What can hang from each mark
J_241: J_286 J_902
J_811: J_336 J_773
J_860: J_336
J_336: J_860
J_286: J_241 J_336 J_773
J_773: J_286
J_973: J_860 J_902
J_902: J_241 J_614 J_973
J_614: J_902

Each row was made from one small tree. Brackets hold a mark, then the marks that hang from it, in the order of their numbers. Every link used is in the known rows. Write each row's tree.
Known rows
[J_902 J_614 [J_973 J_860]]: -0.313 -0.879 -0.274 1.553 -1.850 -0.326 1.369 -1.446 -0.488 -1.120
 -1.820 -0.111 -0.439 1.240 -0.201 -0.067 -3.003 -4.284 1.455 -2.122
 0.791 -0.365 0.234
[J_902 [J_241 J_286] J_614 J_973]: 0.866 -0.263 4.725 1.768 -1.459 -0.080 2.564 0.663 3.062 1.350 -2.105
 1.194 0.253 1.746 -0.659 4.169 -3.121 -4.711 1.812 1.125 0.531 -0.412
 -0.604
[J_973 [J_860 J_336] [J_902 J_241 J_614]]: -2.908 -2.731 -0.318 -0.279 0.653 -2.249 0.451 2.070 -1.051 -3.207 0.046
 2.489 -0.554 4.820 0.911 0.999 -3.614 -2.210 0.314 -3.364 0.399 -0.032
 -0.112
[J_241 J_902]: 2.508 1.006 -1.259 0.037 1.191 0.646 -0.247 -0.214 -1.481 -0.655 -0.357
 2.988 -0.506 -1.301 0.170 -0.086 -0.544 0.420 0.806 2.228 0.526 -0.762
 1.433
[J_286 [J_241 [J_902 J_614 J_973]] [J_336 J_860] J_773]: -2.663 -0.347 -3.508 -1.254 0.037 -0.123 1.721 -1.196 0.436 0.938 2.561
 -5.640 0.687 -1.420 0.679 -2.130 2.551 2.258 -0.827 -1.145 -0.917 0.959
 -1.626
[J_336 J_860]: 2.353 0.439 0.229 0.712 0.763 -0.247 -1.510 -2.113 -1.396 -1.965 -1.114
 0.232 -1.655 0.785 -1.265 2.777 -0.305 -0.810 1.918 -0.119 0.549 -2.103
 1.175
[J_773 [J_286 [J_336 J_860]]]: 0.420 1.185 1.418 -1.089 0.378 0.105 -2.207 -1.261 -1.834 0.571 -1.094
 -0.458 -1.383 0.259 -0.534 1.283 1.935 1.398 0.303 0.058 -0.479 -0.983
 0.664
[J_773 [J_286 J_241 [J_336 J_860]]]: -0.101 1.067 0.842 -1.539 1.286 0.264 -2.234 -0.816 -2.190 -0.005 -0.509
 -0.458 -0.709 1.213 -0.302 1.793 4.176 3.003 -1.085 -0.049 -0.892 0.127
 -0.073
[J_811 [J_336 J_860] J_773]: -0.823 0.584 -1.022 1.534 -1.003 0.762 -3.518 -4.480 -0.765 -0.535
 -2.348 1.225 -1.546 -0.188 -3.990 1.945 -1.440 1.717 1.797 0.423 1.163
 -2.432 1.825
[J_286 [J_241 [J_902 J_614]] J_773]: -1.803 -0.375 -3.673 -0.253 0.859 0.549 3.219 -1.160 -1.579 -0.100 1.494
 0.970 1.537 -0.115 1.430 -0.468 1.091 -0.197 -1.231 1.387 -0.571 1.608
 0.269
[J_860 J_336]: 2.899 0.509 1.451 1.751 0.763 -0.442 -2.290 3.160 -2.203 -2.154 0.981
 2.416 0.876 -0.207 -0.271 0.953 -0.271 -0.839 0.966 0.123 0.998 -0.556
 1.485
[J_902 [J_241 [J_286 J_336]] J_614 J_973]: -0.098 -0.550 3.561 1.270 -1.508 -0.303 2.237 1.508 3.405 2.701 -0.745
 -1.239 0.680 0.782 0.458 3.087 -1.946 -2.478 1.005 0.581 0.212 0.543
 -1.120
[J_811 [J_773 [J_286 J_241 J_336]]]: -0.437 0.810 -0.316 0.191 -0.624 1.222 -1.724 -0.894 -2.804 2.458 -3.036
 2.505 1.581 0.641 -0.949 0.595 2.806 1.670 -1.452 1.766 -0.222 1.544
 0.623
[J_614 [J_902 [J_241 [J_286 J_773]]]]: 1.792 -0.429 1.740 0.908 0.669 -0.003 -0.002 -1.746 2.373 0.836 1.836
 1.169 0.869 0.716 -1.036 2.197 -0.998 -4.598 -0.529 1.835 0.727 0.682
 1.168
[J_241 J_286 [J_902 J_614]]: -0.183 0.313 1.932 -0.087 0.839 0.519 1.397 0.983 2.613 1.123 -1.692
 2.899 0.080 -1.909 2.010 0.780 -1.275 0.558 0.444 2.940 -0.306 -0.876
 0.317
[J_241 [J_286 [J_336 J_860]] J_902]: 1.022 0.902 0.740 -1.650 1.411 0.203 -1.835 0.642 3.074 1.182 0.066
 -2.339 -1.669 -3.145 1.226 -0.145 1.900 5.342 0.005 1.254 -0.758 -1.588
 -0.359
[J_286 [J_241 J_902] J_773]: 1.158 0.637 -4.172 -0.327 0.942 1.002 1.024 -1.411 -2.210 -0.497 2.258
 0.834 1.077 -0.654 0.203 -0.936 2.174 0.772 -1.328 1.649 -0.261 1.285
 0.639
[J_973 [J_860 J_336] J_902]: 0.799 -0.979 -1.688 -0.308 0.889 -1.359 -3.775 1.951 -2.203 -4.044 1.166
 1.869 -0.325 1.655 0.499 -2.156 -1.545 -0.197 0.001 -3.026 0.768 -0.381
 0.904
[J_241 [J_286 J_336] [J_902 J_973]]: 3.069 1.450 1.073 -0.223 -0.295 0.788 -1.435 2.050 3.127 2.233 0.572
 -1.403 0.472 -4.066 0.717 -2.310 0.608 2.438 0.102 1.890 0.053 -0.032
 -0.587
[J_614 [J_902 J_241 [J_973 [J_860 J_336]]]]: 1.577 -1.455 2.558 1.077 0.559 -1.621 -2.181 1.838 0.147 -2.676 1.717
 0.154 -0.222 2.103 -1.902 -0.537 -2.102 -3.695 0.260 -2.492 1.433
 -0.037 0.188
[J_811 [J_336 J_860] [J_773 [J_286 [J_241 J_902]]]]: -2.682 1.569 -0.373 -1.718 0.621 1.362 -3.146 -3.493 -1.363 0.425 -2.704
 2.974 -1.425 -0.445 -3.396 -0.162 2.276 6.104 -0.937 2.094 -0.580
 -1.242 0.556

Write each row's tree
-1.335 -0.803 -1.779 -0.392 0.076 0.129 1.991 -0.433 -0.302 -1.238
 -0.883 -0.027 -0.208 0.710 0.812 -1.793 -0.231 -0.016 -0.602 -1.193
 -0.281 0.722 -0.997
[J_286 [J_241 [J_902 J_614 [J_973 J_860]]]]
1.750 -0.854 1.788 1.463 -1.367 -1.114 -0.129 2.458 -0.863 -2.200 0.346
 -0.337 -0.981 2.853 -1.749 0.972 -2.088 -2.994 1.115 -2.777 0.896
 -0.519 -0.341
[J_902 J_241 [J_973 [J_860 J_336]]]
-3.222 -1.087 -5.382 -0.917 -1.151 0.173 2.886 -0.923 -0.361 0.886 2.721
 -4.501 0.988 -0.858 1.762 -4.099 1.521 1.073 -2.067 -2.204 -0.884 2.479
 -1.467
[J_286 [J_241 [J_902 J_614 [J_973 J_860]]] J_336 J_773]
-2.528 -2.440 2.465 -0.629 0.510 -1.831 -0.004 3.146 2.283 -1.929 -0.310
 2.330 -0.506 3.664 1.636 1.227 -3.154 -1.087 -0.189 -2.455 -0.221
 -0.370 -0.642
[J_973 [J_860 J_336] [J_902 [J_241 J_286] J_614]]
0.737 0.258 -2.753 -0.923 -2.137 0.794 0.412 -0.473 2.961 2.160 2.340
 -4.985 -0.082 -3.478 1.006 -4.686 0.861 1.496 -1.350 -0.883 -0.658
 0.697 -0.859
[J_241 [J_286 J_336 J_773] [J_902 [J_973 J_860]]]
0.858 1.117 0.441 -0.450 0.938 0.748 -1.348 0.500 -3.222 0.790 -0.080
 2.007 1.098 0.882 0.381 1.161 3.485 1.445 -1.601 1.198 -0.490 1.768
 0.454
[J_773 [J_286 J_241 J_336]]
-0.895 -0.105 -1.413 -0.083 2.057 0.302 1.896 0.297 -1.522 -0.688 -0.564
 3.064 0.718 0.492 1.557 0.872 0.544 1.027 -0.475 1.759 -0.278 0.737
 0.195
[J_286 [J_241 [J_902 J_614]]]
4.075 1.666 2.249 0.129 -0.292 0.922 -1.158 1.042 2.748 0.933 -0.780
 1.011 0.048 -3.010 -0.389 -1.155 -0.552 0.141 0.873 2.539 0.310 -1.084
 -0.161
[J_241 J_286 [J_902 J_973]]
-2.026 -0.388 -2.528 -0.620 2.047 0.099 1.628 1.336 -0.944 0.573 0.911
 0.620 1.194 -0.769 2.631 -0.300 1.808 3.345 -1.340 1.272 -0.496 1.702
 -0.275
[J_286 [J_241 [J_902 J_614]] J_336]
0.593 -0.590 1.838 1.969 -1.314 -0.534 3.048 -0.360 -0.345 0.117 -1.798
 1.387 0.178 2.780 -1.416 3.756 -3.565 -5.754 2.334 0.181 1.039 -0.117
 0.016
[J_902 J_241 J_614 J_973]
-0.924 -0.606 -1.279 -0.059 -0.841 -0.166 1.936 -0.727 0.157 -0.644
 -1.488 -0.076 -0.999 -0.412 0.611 -2.161 -2.319 -1.592 0.789 -1.047
 0.181 -0.566 -0.212
[J_241 [J_902 J_614 [J_973 J_860]]]
-0.007 0.071 -3.879 -0.248 0.522 0.059 -0.497 -2.357 -1.856 -0.428 2.906
 -4.263 0.338 0.381 -0.031 0.947 3.583 1.625 -1.077 -1.331 -0.457 0.926
 -0.028
[J_286 J_241 [J_336 J_860] J_773]
-0.694 1.632 0.737 1.119 -1.686 1.599 -2.944 -3.236 -2.288 1.408 -3.343
 5.356 0.068 -0.132 -3.670 0.952 -1.286 0.307 0.539 2.501 0.916 -0.697
 2.253
[J_811 J_336 [J_773 J_286]]
0.448 0.216 -3.302 0.271 -0.330 -0.125 -0.495 -2.685 -1.269 0.135 2.356
 -4.287 -0.473 -0.682 -0.300 0.385 1.447 0.011 0.449 -1.148 0.073 -0.339
 0.766
[J_286 [J_336 J_860] J_773]
-2.001 0.024 1.379 -1.507 1.352 -0.131 0.188 0.668 3.703 1.624 -0.610
 -1.949 -1.154 -2.587 2.471 0.398 0.803 4.378 0.122 1.032 -1.113 -1.601
 -0.674
[J_241 [J_286 [J_336 J_860]] [J_902 J_614]]
-0.969 -1.669 0.663 1.320 -1.913 -0.592 3.458 -1.428 -0.202 -0.734
 -2.032 0.059 -1.236 4.013 -0.790 2.618 -3.835 -5.612 1.630 -2.165 0.665
 -0.224 -0.266
[J_902 J_241 J_614 [J_973 J_860]]
-0.629 0.332 -4.909 -1.835 1.465 0.234 0.023 -1.648 -1.115 0.135 3.212
 -4.014 -0.157 -1.274 0.578 -1.240 4.073 4.451 -1.638 -0.349 -1.080
 0.737 -0.414
[J_286 [J_241 J_902] [J_336 J_860] J_773]
0.180 0.607 0.329 0.335 -1.559 0.710 2.238 -0.217 3.196 2.220 0.426
 -0.887 1.432 -2.909 0.742 -1.882 -1.234 -2.050 0.256 1.833 -0.220 0.033
 -0.496
[J_241 [J_286 J_773] [J_902 J_614 J_973]]
-2.464 -0.095 2.276 -1.634 0.242 -0.399 0.157 3.384 -1.207 -1.102 -0.408
 1.413 0.528 0.698 0.839 -3.075 1.558 1.615 -1.772 -1.322 -1.077 0.777
 -1.355
[J_773 [J_286 [J_241 [J_902 J_614 [J_973 [J_860 J_336]]]]]]
2.291 -0.678 1.746 1.328 0.625 -1.299 -4.360 1.676 -0.321 -3.026 2.062
 -0.301 0.617 -0.624 -1.263 -3.268 -1.095 -2.546 0.022 -2.448 1.514
 -0.107 0.723
[J_614 [J_902 [J_973 [J_860 J_336]]]]
-1.124 -0.858 0.530 0.198 -0.383 -0.876 0.430 3.143 -0.024 -1.714 0.283
 -0.321 -0.163 -1.010 0.927 -3.332 -1.811 0.061 0.429 -1.998 0.082
 -0.670 -0.474
[J_241 [J_902 J_614 [J_973 [J_860 J_336]]]]
0.046 -0.227 0.212 -0.329 -0.714 -0.160 1.014 -1.522 2.520 1.836 1.511
 -4.056 -1.114 0.763 -0.404 3.475 0.941 -0.023 0.087 -0.266 -0.595
 -0.433 -0.422
[J_902 [J_241 [J_286 [J_336 J_860] J_773]]]
-2.534 0.709 1.113 -2.414 0.812 0.081 0.053 0.135 -0.181 1.265 -0.803
 -1.961 -0.176 -0.516 0.510 -1.184 3.084 3.600 -0.944 0.139 -1.439 0.405
 -1.775
[J_773 [J_286 [J_241 [J_902 J_614 J_973]] [J_336 J_860]]]
0.968 0.642 2.698 0.432 -0.366 0.501 0.954 1.219 3.358 1.472 -1.580
 1.168 0.543 -2.452 0.792 -0.597 -1.826 -0.701 1.001 2.256 0.011 -0.739
 -0.534
[J_241 J_286 [J_902 J_614 J_973]]
-1.634 0.979 0.717 -1.594 0.387 0.501 0.921 1.546 -0.938 2.087 -0.393
 0.571 1.484 -0.927 1.126 -1.836 2.358 2.102 -1.566 1.426 -0.959 1.883
 -1.175
[J_773 [J_286 [J_241 [J_902 J_614 J_973]] J_336]]
1.892 0.086 0.924 1.053 -1.107 0.605 2.112 -1.261 1.338 1.249 0.408
 0.879 0.184 1.439 -0.732 3.767 -1.034 -3.817 0.332 1.572 0.219 0.107
 0.659
[J_902 [J_241 [J_286 J_773]]]
2.580 -0.075 0.859 1.578 -1.221 -0.631 -2.221 2.246 -1.200 -2.590 0.759
 -0.576 -0.173 0.168 -1.127 -1.617 -1.188 -1.841 0.876 -2.735 0.970
 -0.528 0.352
[J_902 [J_973 [J_860 J_336]]]
